Each row was made from one walk, in order. Every step used is in the known rows, and no mark comes twice. Write each row's walk.
Known rows
h/x/t/g/y: [  1   8 -11  13  -6  18   6  16   3  -2 -16  -9  -1   6   0  14 -14  -8
 -18  -9 -11 -18]
r/g/t/p: [ 17   8   5   1   7 -11   1 -11 -10   4  -8  -3   8  -6  -2  -2 -12   4
   3  -3  -8   5]
z/t/p: [  9   6   7  -4  -3 -29  -9 -12   2  -1  -3  -1   7  -3  -1 -10  19  17
  -2  -1   0  12]
x/t/p: [  5   8   4  -2  -4  -6  -4  -6  -3  -6   0  -2  -3  -4   4   2   7  -8
  -8  -6 -12  -1]
p/t/g/y/x/r: [ 3 -8 -2  4  6 27 11 15  4  0 -5 -5 -1 -8 21  0 -9 -2  1  7 11 -6]
p/t/x: [-16   4   2 -13  -8  -1  -6 -10   0  -3   8  14   2   1  -6   3  21   6
  -1   2  10  10]
h/x/t: [  5   5   2  22 -11  -7  -6   5   4  -9 -17  -8   5  21  -1   9  -1 -12
  -9  -6 -19  -5]
x/t/g/y: [ -8   5 -12  -1 -10  27   5  10   2  -2  -4  -6 -11  -2   1  19  -9  -8
 -17 -12 -10 -17]
r/g/t: [  8   2   2   6  -2   0  -2  -7  -4   2 -11  -6   3   8  -7  10 -17   1
   4  -6 -13   3]
t/p/v: [  9  13  10 -23  -3 -25   3 -10 -12  -2  13   4   7 -14  -2 -10  11   6
   0   5   3  12]
p/v/t/x: [-19  10   6 -22  -6 -12   0 -12  -5   2  21  18   5  -7  -3  -4  20   5
  -1   5  11  14]
y/g: [ -9   2   2  -3 -13   4  -1   2  -2 -13  -6 -13  -6  12  -6 -13   5  -6
   0 -10  -6  -2]
y/g/t/x: [ -7  -2  -2   2  -4  14  -8  -4  -1  -5  -2  -6  -1   8 -19 -10  14 -10
   5  -7  -5  -2]
v/p/t/g/y: [ -8  17  -2 -21  -9  15  17   3  -2   1  10  18   3 -14  11   9 -13  10
  -9   0  13   4]
z/t: [ -2   0   3   2 -12 -21 -13  -8   9  -4  -5  -3   2  11  -5   1  18  16
  -2  -4  -4  10]
g/y/x/t/p: [  0  -1  -1   9  -1  13  -4  10  -4   2  -5 -12   3 -13   9   2  -2 -10
 -17   0 -22 -11]
h/x/r/g: [ 13  -8   2  26  12 -18   2   9   3   0 -16  -9   1  19   1  -3 -20  -2
   9   3   0  -5]
g/y: [ -9   0  -4  -2 -11   7  -2   7  -8  -3  -6  -5  -6   2  -2  13  -8  -2
  -8  -6 -10  -3]
z/t/p/v: [ 14  12   7 -20  -1 -37  -3 -14   0   2  11   3  13 -12  -3 -13  19  16
   0   8   3  16]
v/t/p: [  0  18  13 -15  -3 -17   5 -15 -13  -3   3  11   6 -10  16  -9   5   8
  -2  -1   7  18]
z/t/x/r/g: [ -2 -18  -5  14  14 -15  -9  -1  15   8   3  -1  -6   9  -9  -4   5   6
   9   5   4  -6]

Write each row's walk
[ -6  -2  -9  -9  15  -1  10   6   0  15  14   9  -2  -9   6   1 -22  -4
   3  11   6  -6] | p/v/t/x/r/g/y
[ 15 -14   4  22  11  10   0   5   1   5 -12 -13   3   6   5   1 -20  -6
  12   2 -10  -3] | y/x/r/g/t
[-2 -4  6 -9  6 -4  3 -5  4 -2 20 25 -2 -2  8 -5 11 -4 15 10 22 11] | v/p/t/x/r
[  4 -12   0  10   8  -7   2   2   2   0  -3  -6 -10  10   2   2 -15  -2
  10   0   1  -4] | x/r/g
[  8 -12  -3   9  10  14  -4   0   3  -6  -1  -6  -8  10  -7 -14   8 -20
  20  -2   5  -4] | y/g/t/x/r
[  9 -14   1   9   9   6  -7  -3   1  -3   0   2  -8   8  -6   0  10 -13
  18   0   7   2] | g/t/x/r
[ -6  -4   2   2  -5   6 -12  -8  -4  -1  -1   3  -1   5 -17   5  17  -3
   4  -5  -3   5] | g/t/x
[-15  -8  -1   2  -7 -15 -19  -8  11   1   4   3   0   7 -18  -2  33  13
  -3  -1   0   4] | z/t/x
[ -6  19   8 -23 -12   3  15  -8   1  -6  14  23   6 -10  10   1   3  15
  -3  -1  21  15] | v/p/t/g
[  0 -18  -2  14   5  28   6  20   1   0  -6 -13  -8  -5  12  -1  -7  -6
  -1   2   4 -13] | t/g/y/x/r
[  7   6   2   2  -9  11  -1  -4  -4 -11 -12 -13   2  12  -6  -8  -4 -11
   7 -11 -11   3] | y/g/t
[ 40  10   6   4  21 -29  10  -4  -6   7  -4  -2  18  -5   2 -15 -18  -3
  14  13   2   7] | h/x/r/g/t/p/v
[  5   4  -4  -4   7  -1   5   9  -3  12   9  -8  11 -22   4  -1 -15  -5
 -15  10 -21 -12] | r/g/y/x/t/p/v
[  2 -11  -9   9   9   5   4  13  -1   5  -6  -8 -11   3   4   9 -29  -7
   2   1  -6 -13] | x/r/g/y
[ -4  16   3 -19 -12   8  11  -9   1  -8   0   8   2  -2   7   4   7  14
  -5  -6  17   9] | p/t/g
[ -5   3  -9  -3  -8   7   0   4   7   3  -7  -5  -2  -2  -3   8   1  14
 -12  -6   1  -6] | z/t/g/y
[ -4 -17 -15  12  14  -2  -6   9  12  14  -1  -4  -7   3  -6   4 -11   2
   1   5  -2 -14] | z/t/x/r/g/y
[-15  -8  -2   8  -9  30   2  18  -3   1  -8 -13   0  -9   2   5  -2   6
 -18  -2  -6 -12] | t/g/y/x
[ -7 -16 -12   9  13   9  -1  13   1  10   1  -3 -12   0  -6   7 -17  -7
   1   3  -2 -17] | t/x/r/g/y
[-8 -7  4 -1  6 -1  0 -5  1 -3 10 12 -9  5  9 -6 12 -7 13  3 18  7] | v/t/x/r
[-18   8   7 -18  -8  -6  -1 -10   0  -1  22  29   7  -6  -3   0  18   8
   0   6  14  16] | v/p/t/x
